Every row comes from one small tree of marks. The marks that hang from a mark follow it in brackets, in the order of their numbers. Every link used is in the known rows. Which tree was each row made from?
Known rows:
k_656{k_79 k_514{k_459} k_933{k_455{k_205} k_598}}: [-1.99  7.52 -0.40 -0.44 -0.19  1.56 -3.37  0.50  4.15  1.97 -1.11  0.39
  2.01  2.28 -1.41 -0.44  2.31 -0.48 -1.40 -2.12 -1.38  2.25]
k_933{k_455{k_79{k_656} k_173 k_205 k_359} k_598}: [ 0.93  5.46  2.46  1.20  0.96  0.77 -3.95 -2.70  2.67  4.28 -2.24  0.18
  0.89 -2.66 -3.17 -0.25 -0.20  0.75  1.49 -1.63 -1.06  4.83]
k_359{k_455{k_79{k_656} k_173}}: [ 0.02  3.37  2.15  2.32 -0.73  0.30 -1.82 -2.52  1.10  1.40 -1.71 -0.84
 -1.71 -2.39 -0.53 -2.26 -1.18 -0.35  0.42 -1.33 -1.00  2.69]
k_79{k_455{k_173 k_205 k_359}}: [ 0.35  1.66  2.76  1.73 -0.21  0.29 -2.61 -2.48  3.09  1.80 -2.94  0.49
 -1.92 -1.43 -1.66 -0.43 -1.16 -0.02  1.24 -0.34 -0.23  2.16]
k_455{k_79{k_656{k_514{k_459}}} k_173 k_359}: [ 0.67  4.54  2.18  1.37 -1.45 -0.31 -3.98 -1.74  1.77  2.63 -1.76  0.03
 -0.93 -2.16 -0.46 -1.46 -0.23  0.11  2.75  0.06 -0.38  3.05]
k_79{k_455{k_173 k_205}}: [-0.23  2.40  1.52  1.24 -0.35  0.18 -1.92 -2.11  2.25  1.20 -2.77  0.01
 -1.53 -0.63 -0.98 -0.82 -1.08 -0.19  1.08 -0.72 -0.72  1.57]
k_455{k_173}: [ 1.04  1.64  1.31 -0.04  0.60  0.44 -0.86 -0.97  0.83  0.56 -1.47 -0.82
 -0.93 -1.07 -1.16 -0.61 -0.78 -0.89  1.21 -0.94 -0.47  0.59]
k_455{k_359}: [ 0.79  0.47  2.24  0.13  0.95  1.06 -1.36 -0.18  1.44  1.46 -0.33  0.69
 -0.32 -1.31 -1.71 -0.30 -0.20 -0.93  0.84 -0.21  0.16  0.40]
k_359{k_455{k_79{k_656{k_514{k_459}}} k_173 k_205}}: [-0.84  6.40  1.36  3.11 -2.58 -0.25 -3.44 -2.68  2.93  2.40 -2.31 -0.22
 -1.45 -1.59  0.09 -2.06 -0.89 -0.34  2.01 -0.83 -0.91  4.02]
k_359{k_455{k_79{k_656{k_933}} k_173 k_205}}: [-1.04  5.28  1.15  2.39 -0.60 -0.23 -2.76 -3.17  3.81  1.74 -2.18 -0.56
 -1.51 -2.99 -0.13 -2.38 -0.83 -1.24 -0.41 -1.32 -1.14  3.03]
k_933{k_598}: [ 0.29  1.50  0.99 -0.79  1.80  1.69 -0.60  0.30  0.77  1.49 -0.12  0.10
  1.12  0.01 -2.08 -0.79  0.32 -0.71  0.22 -1.34 -0.93  0.24]
k_656{k_79{k_455} k_933}: [-2.53  2.70  0.76 -0.21  0.11  1.01 -1.86 -0.27  2.62 -0.32 -1.03  0.20
 -1.04  1.12  0.12 -1.98  0.99 -0.84 -2.90 -1.27 -0.87 -0.24]
k_359{k_455{k_79{k_656{k_514 k_933}} k_173}}: [-1.78  4.71  1.37  2.29 -1.04  0.19 -1.99 -2.46  3.33  0.77 -2.25 -1.65
 -1.69 -1.62  0.39 -2.64 -0.08 -0.89 -0.57 -1.30 -1.17  1.86]
k_79{k_656{k_933}}: [-0.32  2.66  0.81 -0.59  1.17  0.19 -1.39 -0.22  2.35  1.43 -0.25  0.56
  0.49 -1.50 -0.24 -1.94  0.94 -1.13 -0.34 -0.56 -0.39 -0.18]
k_598{k_933{k_455{k_205 k_359}}}: [ 0.46  2.77  2.18 -0.53  1.53  1.34 -2.14 -0.75  2.14  2.36 -1.17  1.26
  1.91 -0.53 -3.24  0.23  0.16 -1.10 -0.02 -0.61  0.34  2.50]
k_173{k_455}: [-0.38  0.35  1.99  0.81  0.66  0.51 -0.33 -0.62  1.40  1.47  0.01  0.31
 -0.29 -0.19 -1.14 -1.13 -0.33 -0.86  1.12 -1.10  0.26  0.21]
k_459{k_514}: [-0.27  1.14  1.82 -0.65  1.94  0.39 -0.46 -0.43  1.27  0.57 -0.11  0.85
 -0.47 -0.12 -0.74 -0.88 -0.46 -0.72  0.91 -0.98 -0.23 -0.76]
k_656{k_79{k_455{k_173}} k_514 k_933{k_598}}: [-2.53  4.16  0.59  0.06  0.11  1.36 -2.14 -1.20  3.33 -0.02 -2.89 -1.25
 -0.90  1.73 -0.79 -1.97  1.44  0.08 -2.54 -2.19 -1.66  0.11]
k_656{k_79 k_514{k_459} k_933}: [-1.94  5.05 -0.21 -0.67 -0.90  0.76 -2.40  0.78  2.83 -0.04 -0.39  0.16
 -0.07  1.54  0.54 -1.43  1.62 -1.35 -1.08 -0.96 -0.61 -0.04]
k_598{k_933{k_455}}: [ 0.35  2.22  1.39 -1.48  1.59  1.58 -0.79  0.43  0.31  1.00 -0.60  0.25
  2.29  0.63 -2.25 -0.34  0.38 -1.34 -0.69 -0.92 -0.18  1.02]
k_598{k_933{k_455{k_79{k_656{k_514}} k_173 k_359}}}: [ 0.20  4.45  2.63  0.25  0.16  0.48 -3.35 -2.26  1.59  2.31 -2.47 -0.47
  0.77 -1.41 -2.05 -0.99  0.14 -0.12  0.55 -0.55 -0.28  2.97]
k_656{k_79 k_514{k_459} k_933{k_455{k_205}}}: [-2.20  7.43 -0.33  0.18 -1.21  0.79 -3.40  0.28  4.24  1.19 -0.97  0.43
  0.90  1.79 -0.27 -0.34  1.77 -0.85 -0.93 -1.40 -0.86  1.97]
k_656{k_79 k_514 k_933{k_455{k_359} k_598}}: [-1.70  4.64  1.38 -0.44  1.00  2.25 -2.39  0.22  3.85  1.29 -0.98 -0.12
  0.87  1.47 -2.31 -0.21  2.23 -0.22 -2.45 -2.16 -1.05  0.87]

Write each row's tree:
[-0.85  2.87  2.68  2.25 -0.05 -0.71 -3.21 -2.81  3.06  3.64 -0.58  1.51
 -0.52 -2.97 -1.20 -1.48 -0.56 -0.22  2.12 -0.50  0.45  3.08] | k_173{k_455{k_79{k_656} k_205 k_359}}
[-0.55  1.13  2.50  1.36 -0.06  0.67 -2.37 -1.40  2.87  2.03 -1.55  1.48
 -1.06 -0.88 -1.53 -0.64 -0.52 -0.16  0.88 -0.07  0.05  1.71] | k_79{k_455{k_205 k_359}}
[-1.39  4.27  1.56  0.53  0.65  1.26 -3.53 -2.27  4.64  1.68 -3.10  0.28
 -1.24 -0.37 -2.10 -1.45  0.81 -0.13 -2.20 -1.95 -1.22  1.71] | k_656{k_79{k_455{k_173 k_205 k_359}} k_933{k_598}}
[ 0.09  2.96  1.74  2.19 -0.49  0.76 -1.05 -2.14  2.52  1.11 -2.23 -0.48
 -2.09 -1.49 -1.47 -0.79 -1.37 -1.11  0.40 -1.31 -0.77  1.98] | k_359{k_455{k_173 k_205}}
[-1.18  4.12  1.47  2.38 -0.69  0.25 -2.24 -2.23  2.41  2.28 -0.81  0.60
 -0.73 -2.06 -0.26 -2.03 -0.96 -0.84  0.58 -0.94 -0.82  3.11] | k_359{k_455{k_79{k_656} k_205}}
[ 0.22  3.77  1.07 -0.04  1.60  1.79 -1.35 -0.18  2.03  2.48 -0.75  0.40
  1.90  0.27 -3.03  0.26  0.33 -0.24  0.51 -1.80 -1.04  2.29] | k_933{k_455{k_205} k_598}
[-1.40  3.80  2.05  1.53  1.31  0.20 -3.56 -2.59  4.29  4.06 -0.78  1.13
  0.90 -2.75 -2.20 -2.09  0.54 -0.58  0.38 -1.27 -0.32  3.00] | k_173{k_455{k_79{k_656{k_933{k_598}}} k_205 k_359}}
[-1.24  6.15  1.31  0.69 -0.44  0.52 -3.48 -1.78  5.14  1.33 -2.88 -0.37
 -1.01  0.12 -1.56  0.18  0.94 -0.62 -1.36 -1.80 -0.68  1.91] | k_656{k_79 k_514 k_933{k_455{k_173 k_205 k_359}}}
[-0.48  6.25  1.94  1.71 -1.54  0.08 -4.60 -1.22  3.07  3.86 -0.89  1.23
  0.98 -1.21 -0.97 -0.44  0.32  0.44  2.70  0.04 -0.22  4.68] | k_933{k_455{k_79{k_656{k_514{k_459}}} k_205 k_359}}
[-2.58  5.08  0.41  0.95 -2.26  0.55 -3.15 -0.50  3.08  1.03 -1.54  1.19
 -0.67  2.18  0.50 -1.41  0.60 -0.07  0.04 -0.76 -0.53  1.45] | k_656{k_79{k_455{k_205}} k_514{k_459}}
[ 0.79  5.16  2.37  0.30  0.66  0.17 -3.96 -3.00  2.06  3.35 -2.52  0.48
  1.02 -2.67 -2.59 -0.72 -0.55 -0.45  0.65 -0.76 -0.20  4.29] | k_598{k_933{k_455{k_79{k_656} k_173 k_205 k_359}}}
[-2.23  3.88  0.90  0.45 -1.93  1.04 -2.55  0.26  1.85  0.37 -1.08  0.68
 -0.86  2.59  0.47 -1.72  0.99  0.17 -0.26 -0.82 -0.57  0.56] | k_656{k_79{k_455} k_514{k_459}}
[-1.21  2.55  2.57  1.18 -1.23  0.77 -2.51 -1.87  2.83  0.30 -2.93 -0.24
 -2.88  0.80 -0.83 -1.20  0.33  0.52 -0.65 -1.08 -0.53  0.64] | k_656{k_79{k_455{k_173 k_359}} k_514}
[-0.54  3.27  2.74  2.08 -0.95 -0.47 -3.07 -3.07  4.01  2.76 -3.36  0.72
 -1.96 -1.35 -1.04 -1.32 -0.08  0.80  1.55 -0.06  0.02  1.73] | k_79{k_455{k_173 k_205 k_359} k_656{k_514}}
[ 0.33  5.81  1.68  1.72 -1.86 -0.89 -4.67 -2.61  3.05  3.32 -2.18  0.49
 -0.81 -2.47 -0.51 -1.19 -0.36 -0.06  3.18  0.18 -0.24  3.88] | k_455{k_79{k_656{k_514{k_459}}} k_173 k_205 k_359}
[ 1.12  2.91  2.69 -0.32  1.00  1.12 -2.75 -1.71  0.58  1.48 -1.95 -0.73
  0.83 -1.49 -2.82 -0.19 -0.89 -0.95  0.08 -0.93 -0.24  3.65] | k_598{k_933{k_455{k_79 k_173 k_359}}}
[-0.18  3.33  1.33 -0.04  1.58  1.94 -1.77 -0.17  0.20  1.61 -0.31 -0.65
  1.95 -0.01 -2.37 -0.18 -0.13 -0.10  0.40 -1.90 -1.56  3.12] | k_933{k_455{k_79} k_598}
[ 0.67  0.39  3.23  1.27 -0.03  0.86 -1.98 -1.64  1.94  1.19 -2.47 -0.10
 -1.92 -1.15 -1.59 -0.97 -0.78  0.13  0.89 -0.38 -0.36  1.11] | k_79{k_455{k_173 k_359}}
[ 1.54  3.69  2.51  0.56  1.43  1.60 -2.51 -1.47  2.83  3.13 -2.30  0.09
  0.76 -1.25 -4.15  0.80 -0.18  0.27  1.07 -1.72 -0.84  3.18] | k_933{k_455{k_173 k_205 k_359} k_598}
[-0.29  5.52  1.37  0.47  0.26  0.71 -3.58 -1.69  4.54  1.54 -2.42  0.03
 -0.93 -0.93 -1.87  0.14  0.46 -0.73 -1.45 -1.86 -0.76  2.26] | k_656{k_79 k_933{k_455{k_173 k_205 k_359}}}
[ 0.67  4.31  2.25  0.19  0.68  0.73 -3.49 -2.50  1.72  2.03 -2.53 -0.25
  0.91 -1.92 -3.00  0.09 -1.11 -1.03  0.74 -0.93 -0.33  4.45] | k_598{k_933{k_455{k_79 k_173 k_205 k_359}}}
[-1.81  3.80  1.96  1.51 -1.51  0.34 -3.48 -2.66  4.08  1.05 -3.35  0.15
 -2.73  0.41 -0.95 -0.88  0.07  0.29 -0.13 -1.12 -0.36  1.39] | k_656{k_79{k_455{k_173 k_205 k_359}} k_514}
[-0.09  3.68  2.28  1.14  1.05  0.54 -3.49 -2.62  4.64  3.31 -2.99  0.75
 -0.43 -2.02 -2.27 -1.91  0.67  0.28 -0.48 -0.86 -0.85  1.94] | k_79{k_455{k_173 k_205 k_359} k_656{k_933{k_598}}}
[-0.24  1.89  2.75  0.95 -0.46  1.03 -2.74 -1.80  2.18  0.63 -2.57  0.09
 -2.56 -0.21 -0.99 -1.22 -0.14  0.35 -1.00 -1.18 -0.50  0.86] | k_656{k_79{k_455{k_173 k_359}}}
[-0.47  3.80  1.52  2.50 -0.93  0.37 -1.85 -2.90  2.12  0.99 -2.14 -0.98
 -1.93 -2.14 -0.92 -1.15 -2.11 -1.14  0.89 -1.50 -1.14  3.55] | k_359{k_455{k_79 k_173 k_205}}
[-0.03  2.21  1.99  2.11 -0.67  0.85 -1.23 -2.04  0.98  0.22 -1.87 -1.54
 -1.98 -1.65 -0.80 -1.35 -1.73 -0.97  0.37 -1.46 -1.16  2.59] | k_359{k_455{k_79 k_173}}
[-0.66  3.20  2.35  1.28 -0.72  0.48 -3.33 -2.49  3.44  1.21 -2.96  0.72
 -2.56 -0.62 -1.26 -0.89 -0.43  0.20 -0.46 -1.17 -0.39  1.76] | k_656{k_79{k_455{k_173 k_205 k_359}}}
[-2.69  3.89  0.00 -0.70 -0.01  0.64 -1.50 -0.04  3.13 -0.50 -0.65 -0.36
 -0.48  1.19  0.24 -1.34  1.43 -1.41 -1.95 -1.41 -0.78 -0.92] | k_656{k_79 k_514 k_933}
[ 0.80  4.27  1.32  0.23  1.30  1.36 -1.82 -1.26  2.09  2.53 -2.16 -0.45
  1.11 -0.42 -3.30  0.40 -0.18  0.03  0.95 -2.14 -1.31  2.76] | k_933{k_455{k_173 k_205} k_598}
[ 1.67  1.79  2.97  0.69  0.72  1.02 -1.94 -0.87  1.75  1.66 -1.82 -0.43
 -0.60 -1.29 -2.63  0.72 -0.49 -0.04  1.15 -1.00 -0.28  2.06] | k_933{k_455{k_173 k_359}}
[ 0.68  2.99  2.23  0.43  1.61  1.86 -2.20 -0.51  2.69  3.33 -0.88  0.95
  1.60 -0.50 -3.69  0.83  0.33 -0.05  0.67 -1.40 -0.63  2.82] | k_933{k_455{k_205 k_359} k_598}
